Each row comes from the steps of one path. Every step used is in the known rows, and no mark comes twice. Write the path behind each row, first mark first.
Known rows:
vabu > nesuz > vozan > pemo > tovu > dabafa: [-0.163 0.206 -1.812 4.199 -3.404 -0.594 0.397 -1.634 3.058 -3.059 0.755 -5.238 -0.866 1.915 1.343 -2.096 -3.002 0.957 -0.203 1.422 3.188 4.296 -0.862 0.081 1.172 -3.573 -0.861 3.734 2.841 1.050]
vozan > pemo: [1.377 -0.534 -0.370 2.843 -0.746 -2.977 -2.974 -0.411 2.351 -2.685 4.898 -2.361 0.554 0.626 5.051 -2.742 -2.223 -3.537 -4.340 -0.314 3.271 -0.686 -0.293 5.850 -0.488 1.737 -1.699 -0.363 5.528 0.674]
dabafa > popi > nesuz > vabu: [-0.425 -0.869 0.235 -2.857 2.308 0.466 -2.382 2.507 -1.828 3.860 -4.629 1.047 -1.577 -0.259 -0.648 -0.541 2.918 2.998 -1.687 -3.249 -0.922 -3.008 -1.684 -3.754 -3.742 1.294 1.395 -0.616 -0.899 -3.595]
dabafa > popi > nesuz > vozan > pemo > lugopiz: [2.606 -2.195 1.375 -1.225 1.543 -0.550 1.262 -0.378 -1.101 1.133 -0.152 1.147 -0.795 1.806 0.649 2.812 1.175 -2.292 -0.864 -1.706 -0.077 -0.519 0.246 0.995 -0.490 3.165 -0.222 -0.732 -0.571 -3.247]
dabafa > popi > nesuz: [-0.101 -0.545 0.662 0.310 1.908 -1.924 -0.623 1.560 -1.224 1.118 -1.182 1.245 -0.253 -0.383 1.889 0.763 4.167 2.425 -2.020 -0.197 -1.042 -4.140 0.358 -2.231 -2.776 3.093 -1.226 -2.411 0.698 0.509]
tovu > pemo > vozan > nesuz > lugopiz: [-0.555 -1.476 1.313 -2.901 0.131 -0.586 3.457 1.274 -0.890 0.259 1.500 1.035 2.406 5.789 0.935 -0.164 -1.980 -1.850 1.331 1.116 4.034 2.978 -6.587 1.320 -0.714 0.866 0.977 4.308 2.015 0.559]
vozan > pemo > lugopiz > dabafa > popi > nesuz > vabu: [1.135 -3.285 -4.196 -5.729 1.815 2.187 -2.229 2.483 -0.072 4.653 -3.120 3.145 -4.563 -2.778 -2.528 1.696 -1.094 -1.443 -1.658 -1.621 -0.113 -2.643 3.607 -1.333 0.607 0.358 2.835 2.961 -2.502 -7.733]
vabu > nesuz > lugopiz: [-0.164 1.350 -1.308 -2.106 3.113 2.800 0.000 3.377 1.119 -1.145 0.759 2.790 -0.610 0.069 -0.897 -0.480 2.407 0.652 2.125 -1.332 0.490 0.663 -1.536 3.368 -1.499 -3.515 -1.342 0.620 -1.262 -0.088]
vabu > nesuz > lugopiz > pemo > vozan: [-3.151 0.608 -0.130 -3.172 0.395 0.990 4.386 0.713 -1.676 0.241 1.397 1.611 1.660 4.009 -0.202 -2.280 0.005 -3.262 2.836 -2.879 1.855 4.088 -4.365 5.053 0.734 -5.530 1.539 0.639 -3.547 -1.710]
vabu > nesuz > lugopiz > dabafa > popi: [-0.891 0.728 -3.579 -1.850 5.162 2.188 0.821 1.625 0.731 1.198 -3.970 4.152 -3.674 -4.280 -4.803 0.253 0.717 -1.012 6.085 -0.006 -3.215 -1.694 5.083 -1.168 0.602 -2.172 0.876 -0.620 -4.125 -1.037]
popi > nesuz > lugopiz > dabafa: [-1.114 1.420 -2.659 -1.252 0.353 2.631 -1.680 2.428 -3.009 -0.305 0.108 5.374 1.297 -2.456 0.028 2.114 2.402 3.176 0.650 -0.957 -0.325 -3.020 1.283 1.875 -1.861 -2.634 -2.291 2.570 -6.495 2.733]
vabu > nesuz > vozan > pemo > tovu > dabafa > popi: [0.408 -0.898 -1.245 3.854 -0.528 -3.115 1.415 -1.640 2.912 -0.526 -3.216 -4.734 -3.219 0.341 -0.284 -1.787 -3.336 -0.954 2.473 1.552 1.491 2.709 1.472 -3.608 1.380 0.173 1.207 1.504 3.661 -1.382]
vegu > vabu > nesuz: [0.827 -0.564 -0.614 -1.794 0.155 0.719 0.370 2.815 4.775 -2.561 2.729 -0.985 1.211 1.712 -2.502 -0.372 3.475 2.694 -4.025 -1.589 0.101 0.370 -2.300 2.386 0.460 -7.493 0.761 -0.582 1.202 -1.606]
dabafa > popi: [0.283 0.204 2.306 2.973 1.360 -2.215 -1.255 -0.685 0.901 -0.111 1.083 -1.193 -0.792 -1.199 1.214 -0.940 0.850 -1.719 -0.537 0.277 -1.108 -2.955 1.830 0.272 -1.260 1.495 -0.529 -5.788 3.106 0.095]
vegu > galil: [-0.862 0.347 3.066 1.587 -1.469 -1.956 -2.990 0.749 0.294 -2.315 3.844 0.708 2.606 2.455 2.037 -1.075 -0.068 -2.722 -5.083 -0.386 -0.471 -0.300 2.401 5.411 -1.147 -3.315 -0.384 1.220 3.932 4.556]
vozan > nesuz > lugopiz > dabafa > popi: [0.363 0.154 -2.933 -1.904 7.092 1.566 0.572 2.288 0.952 1.203 -0.325 3.222 -0.696 -4.286 -3.029 1.481 0.094 0.015 4.636 0.536 -2.174 -0.261 3.342 -0.965 1.469 1.953 0.399 -0.297 -1.562 1.291]
vozan > nesuz > lugopiz > pemo > popi > dabafa: [0.975 2.767 -2.764 -3.718 0.682 3.625 1.790 -0.468 0.200 0.534 1.722 0.327 2.170 -1.827 0.903 -0.480 0.568 2.951 0.821 -1.446 -1.565 5.100 -0.883 2.312 2.635 4.941 -0.679 1.762 -0.320 2.624]
vozan > pemo > tovu > dabafa > popi > nesuz: [0.444 -1.591 -2.307 2.458 -1.539 -5.988 -1.347 1.856 -0.160 2.503 -3.175 -1.745 -2.684 -2.084 3.944 -1.244 -1.740 1.120 -3.434 3.400 3.330 -2.675 0.893 -5.059 0.100 5.183 0.307 3.824 4.741 0.241]
lugopiz > nesuz > vozan > pemo: [1.557 1.730 2.878 1.723 1.224 -0.433 0.788 -1.002 3.010 -5.754 2.305 -3.264 2.864 1.688 1.206 -2.630 -0.375 -4.699 0.632 -1.222 1.913 1.480 -1.640 5.279 1.727 -1.283 -3.126 -0.423 2.735 3.647]
popi > nesuz > lugopiz > pemo: [-1.264 1.607 -0.909 -1.767 1.111 0.062 1.400 1.807 -3.292 1.060 -0.996 1.758 2.468 0.871 3.254 -1.067 1.145 1.221 -1.438 -4.190 2.289 -0.109 -3.878 5.635 -2.853 -1.174 -2.129 3.252 -4.965 2.118]
vabu > nesuz > lugopiz > dabafa: [-1.401 1.414 -3.852 -2.118 2.492 4.197 -0.205 1.835 1.181 -2.053 -0.012 4.147 -1.066 -2.662 -3.027 0.647 1.432 0.939 3.770 -0.333 -1.244 -0.269 2.688 2.731 0.688 -6.209 -1.187 1.179 -4.663 1.176]
lugopiz > nesuz > vozan > pemo > popi: [2.793 2.618 4.957 0.663 -0.006 3.608 0.534 -0.472 2.388 -3.826 3.178 -2.525 2.671 1.904 1.071 -3.787 1.228 -6.606 2.384 0.197 1.030 4.248 -1.263 2.715 4.510 1.697 -1.137 -3.694 5.244 0.957]
lugopiz > dabafa > popi > nesuz > vozan > pemo > tovu: [-0.137 0.930 -2.688 1.385 -0.505 0.561 1.314 -3.300 -0.723 1.733 -3.458 0.052 0.792 -0.212 1.594 -0.512 -1.179 -0.278 2.245 -2.149 2.733 -0.184 2.882 -1.601 1.584 0.094 0.353 -0.008 1.429 1.108]
tovu > dabafa > popi: [0.067 -1.458 2.156 5.283 -1.287 -5.736 -2.688 -0.137 0.099 -0.926 0.403 -3.169 -3.066 -3.390 0.194 0.378 -1.745 0.288 -1.917 4.715 -3.282 -3.634 2.590 -3.386 -1.299 2.536 -0.453 -3.203 0.815 0.458]

Write each row's path:
[2.141 -4.079 1.387 1.191 -0.715 -3.673 -0.408 0.209 -1.553 0.911 -0.533 -1.135 -2.715 0.172 -0.413 4.631 -1.132 -0.131 -1.872 2.924 -1.905 -0.835 1.069 -2.739 -0.795 3.751 -0.598 1.861 -3.259 -3.053] : tovu > dabafa > popi > nesuz > vozan > pemo > lugopiz
[-0.083 -0.923 -1.211 2.459 1.565 -1.793 0.857 -2.574 -0.871 0.555 -2.642 -0.086 0.813 -1.113 0.625 1.213 -0.929 -0.310 0.570 -1.574 -1.673 -1.282 3.768 -0.425 -0.678 2.588 -1.013 0.260 -2.429 0.433] : lugopiz > dabafa > popi > nesuz > vozan > pemo
[2.085 1.688 0.471 3.072 -5.875 1.076 -0.857 -6.000 0.715 -1.779 3.452 -3.249 2.069 -0.029 2.925 -0.403 -1.478 -0.482 -1.948 -0.805 -2.518 3.569 1.870 2.453 2.310 5.249 -1.118 -2.154 2.996 1.020] : nesuz > vozan > pemo > popi > dabafa
[0.229 1.386 0.135 -2.433 -3.752 4.634 0.579 1.386 -3.548 2.235 -4.292 4.592 -0.473 -1.129 0.567 0.831 0.504 0.450 1.456 0.589 0.375 -0.331 0.213 -1.220 -0.541 1.152 0.652 3.417 -2.728 -0.146] : tovu > pemo > popi > nesuz > lugopiz > dabafa
[-1.883 -1.059 3.700 2.005 -6.704 -2.969 1.679 -2.763 -1.045 -1.384 2.966 -1.768 1.254 5.832 3.190 -1.480 -2.531 -2.874 -2.895 1.782 3.315 -0.005 -4.029 1.925 -1.358 -1.933 0.728 -0.848 3.561 0.473] : tovu > pemo > vozan
[-1.471 -0.891 0.039 0.303 0.945 -5.433 0.961 2.601 -3.938 4.030 -5.630 0.745 -1.909 -2.906 0.142 0.421 -1.747 1.191 0.134 0.827 -1.592 -1.922 -0.418 -2.206 -3.023 3.162 -0.411 3.512 -6.732 0.608] : tovu > dabafa > popi > nesuz > lugopiz > pemo
[-0.764 0.204 -0.352 -2.500 -0.848 2.650 -3.611 2.464 -1.592 0.653 -0.488 0.560 1.068 1.228 0.612 -0.691 2.888 4.795 -3.997 -3.528 0.906 -1.800 -4.259 0.124 -3.783 -2.528 -0.803 1.427 -1.492 -1.933] : popi > nesuz > vabu
[-1.745 1.618 1.268 4.192 -2.631 -2.909 2.826 -3.253 -3.191 1.169 -4.508 -4.304 0.788 0.757 1.171 0.019 -1.370 2.781 0.391 -0.619 0.930 1.012 -1.750 -4.400 -1.148 -1.235 -0.107 0.329 -2.504 2.390] : lugopiz > pemo > tovu > dabafa > popi > nesuz > vozan
[0.961 2.441 -0.217 1.351 -5.614 2.371 -2.650 -3.336 0.427 -1.813 4.733 -0.599 0.428 -2.353 1.727 0.455 2.155 3.523 -3.293 1.648 -3.804 -0.425 2.303 -0.253 1.618 3.670 -1.282 -4.430 2.735 2.301] : pemo > popi > dabafa
[0.213 -0.449 -0.602 -2.739 3.669 3.383 -2.707 2.093 2.884 -1.573 3.414 -1.197 1.450 1.444 -0.828 -1.387 1.284 3.518 -2.075 -2.168 1.579 2.044 -4.303 0.739 -1.362 -1.180 0.289 0.601 2.830 -1.204] : vozan > nesuz > vabu
[0.380 -0.838 -2.767 -0.254 0.072 -5.490 -0.645 4.452 -2.598 4.696 -5.733 0.927 -2.852 -3.095 2.566 -0.735 -3.203 -0.448 0.405 1.436 3.772 -2.156 0.415 -3.954 -0.368 5.349 1.063 5.922 1.538 -1.001] : vozan > pemo > tovu > dabafa > popi > nesuz > lugopiz
[-1.173 -2.843 1.850 -3.693 -1.962 0.908 1.655 -0.294 0.277 0.584 1.110 -2.315 1.796 7.212 -0.616 -2.392 -2.680 0.435 -1.934 -0.620 3.524 3.088 -7.389 -1.709 -0.978 -1.139 3.059 3.975 4.193 -3.310] : tovu > pemo > vozan > nesuz > vabu
[0.643 0.036 1.008 6.279 -3.081 -4.832 -0.305 -3.604 0.637 0.437 -1.669 -5.637 -0.887 -0.323 2.502 -1.231 -5.966 -3.027 0.867 1.573 2.214 0.918 1.359 -2.370 1.349 2.146 0.973 -1.158 4.522 -0.108] : nesuz > vozan > pemo > tovu > dabafa > popi
[-1.141 -0.160 0.844 -2.758 2.871 1.283 1.331 2.333 -1.077 -0.485 5.587 2.238 5.028 3.937 0.365 0.414 1.597 -0.303 1.802 0.487 2.182 2.645 -5.379 2.099 0.556 0.303 0.500 -0.182 0.527 0.350] : pemo > vozan > nesuz > lugopiz
[0.699 -0.732 -0.236 0.163 0.161 2.505 -1.946 -1.766 0.999 0.219 2.930 2.440 -3.211 -3.927 -3.026 3.151 0.087 -2.405 0.810 2.710 -2.627 -3.689 6.638 0.507 2.589 -2.725 1.025 -5.527 -1.482 -1.913] : pemo > lugopiz > dabafa > popi
[1.588 -2.180 -2.283 -0.890 2.638 3.244 1.773 -2.385 3.473 -0.439 0.267 1.032 -3.861 -0.676 -4.669 2.091 -1.320 -4.114 3.682 0.124 -2.355 1.680 5.826 1.692 3.133 -2.595 1.182 -1.326 -2.489 -4.393] : vabu > nesuz > vozan > pemo > lugopiz > dabafa > popi
[-1.694 -1.186 -0.950 -2.640 5.015 0.618 2.479 0.816 -1.209 2.113 1.235 3.673 1.897 -0.747 -2.778 1.393 -0.327 -1.929 6.047 1.269 -1.328 0.584 1.127 -2.399 2.921 1.202 2.887 -1.688 -1.999 -1.046] : pemo > vozan > nesuz > lugopiz > dabafa > popi
[-1.201 -0.241 -1.138 0.864 1.333 -0.300 -1.167 0.053 -1.102 0.670 -1.315 2.562 -1.236 -3.669 -0.396 2.138 3.013 2.843 -0.887 0.763 -2.915 -4.733 4.283 -3.025 -0.986 0.481 -0.913 -2.249 -2.446 1.622] : lugopiz > dabafa > popi > nesuz
[2.917 2.833 0.965 0.243 -2.936 2.226 0.689 -3.525 2.681 -4.214 1.518 -2.753 1.757 -0.988 -0.034 -1.614 0.754 -1.412 0.598 0.546 -2.773 3.112 1.625 1.071 4.870 4.113 -1.947 -1.122 2.744 3.797] : lugopiz > nesuz > vozan > pemo > popi > dabafa
[-0.359 1.253 -1.011 0.493 2.783 0.417 -1.062 -0.169 -0.946 1.923 -2.255 3.167 -1.479 -5.121 -2.060 0.710 -1.486 -2.612 4.408 -0.190 -2.391 -3.147 4.821 0.816 0.167 -0.633 0.628 -3.066 -3.499 -0.013] : nesuz > lugopiz > dabafa > popi
[-2.530 -0.226 -1.386 -0.874 -2.515 -1.914 -0.500 0.676 -2.482 5.186 -7.304 -3.057 -3.070 -0.920 0.226 -2.971 -2.517 3.630 -1.778 -1.490 2.753 -0.305 -2.234 -5.865 -1.788 -1.286 3.042 3.289 -1.403 -2.383] : lugopiz > pemo > tovu > dabafa > popi > nesuz > vabu
[-0.548 0.620 -0.379 3.282 0.632 -0.744 -1.853 -2.343 1.527 -0.621 0.917 0.396 -1.674 -3.871 -0.456 0.159 -0.442 -1.509 0.950 1.489 -2.508 -3.485 5.755 -0.508 0.593 -0.994 0.403 -5.207 0.300 1.142] : lugopiz > dabafa > popi
[1.208 1.262 0.970 1.342 -8.513 0.596 -0.754 -4.170 0.754 -0.510 0.317 -2.228 -1.603 -0.687 2.254 -0.339 -1.113 2.155 -3.716 2.277 -1.575 0.204 1.002 -0.833 0.192 4.292 -0.627 -0.151 4.290 2.246] : tovu > pemo > popi > dabafa
[0.393 -1.254 1.298 -0.687 -2.590 2.164 2.787 -3.404 -2.001 1.059 -4.095 1.499 -2.387 1.410 -3.170 5.249 -0.343 0.954 1.263 0.403 -2.054 -1.729 2.170 -2.562 -1.619 -1.988 0.510 0.186 -5.327 -0.675] : tovu > pemo > lugopiz > dabafa > popi > nesuz > vozan
[0.176 3.507 4.434 2.093 0.630 2.195 0.592 -1.539 2.023 -6.102 3.187 -1.842 3.678 2.084 -1.178 -0.798 2.738 -1.588 1.999 -0.466 -0.009 0.429 -2.603 2.796 0.478 -4.868 -3.254 -3.813 0.184 5.418] : lugopiz > nesuz > vozan
[0.762 0.320 1.472 -0.212 -0.216 2.498 1.851 -0.372 3.627 -3.439 2.106 -2.636 3.871 3.949 -4.049 0.956 2.739 2.572 -1.613 -3.320 -1.628 3.036 -3.686 2.739 0.275 -9.117 0.501 -1.652 -1.333 -1.177] : vegu > vabu > nesuz > vozan
[-1.527 -1.462 0.987 -3.281 1.104 2.359 -0.633 1.218 0.468 -0.279 5.159 -0.825 3.921 5.091 -0.946 -1.546 1.047 1.666 -1.255 -1.399 1.852 3.001 -5.962 -1.003 0.662 -2.080 2.313 -0.376 2.927 -3.288] : pemo > vozan > nesuz > vabu
[-0.394 -1.411 0.246 0.496 1.425 -4.663 -1.246 4.264 -3.938 2.925 -4.690 2.473 -2.488 -3.747 -0.415 2.889 0.756 3.466 0.486 2.968 -3.008 -3.963 0.191 -4.939 -3.077 3.965 -1.257 2.585 -5.198 -0.082] : tovu > dabafa > popi > nesuz > lugopiz
[-1.330 -1.266 1.363 -0.197 0.960 0.092 0.553 0.175 0.895 -3.073 8.545 -0.578 5.010 4.748 1.495 -0.141 2.870 0.904 -1.736 1.886 1.769 2.152 -4.487 1.050 1.006 -0.418 0.113 -1.975 4.103 1.236] : pemo > vozan > nesuz
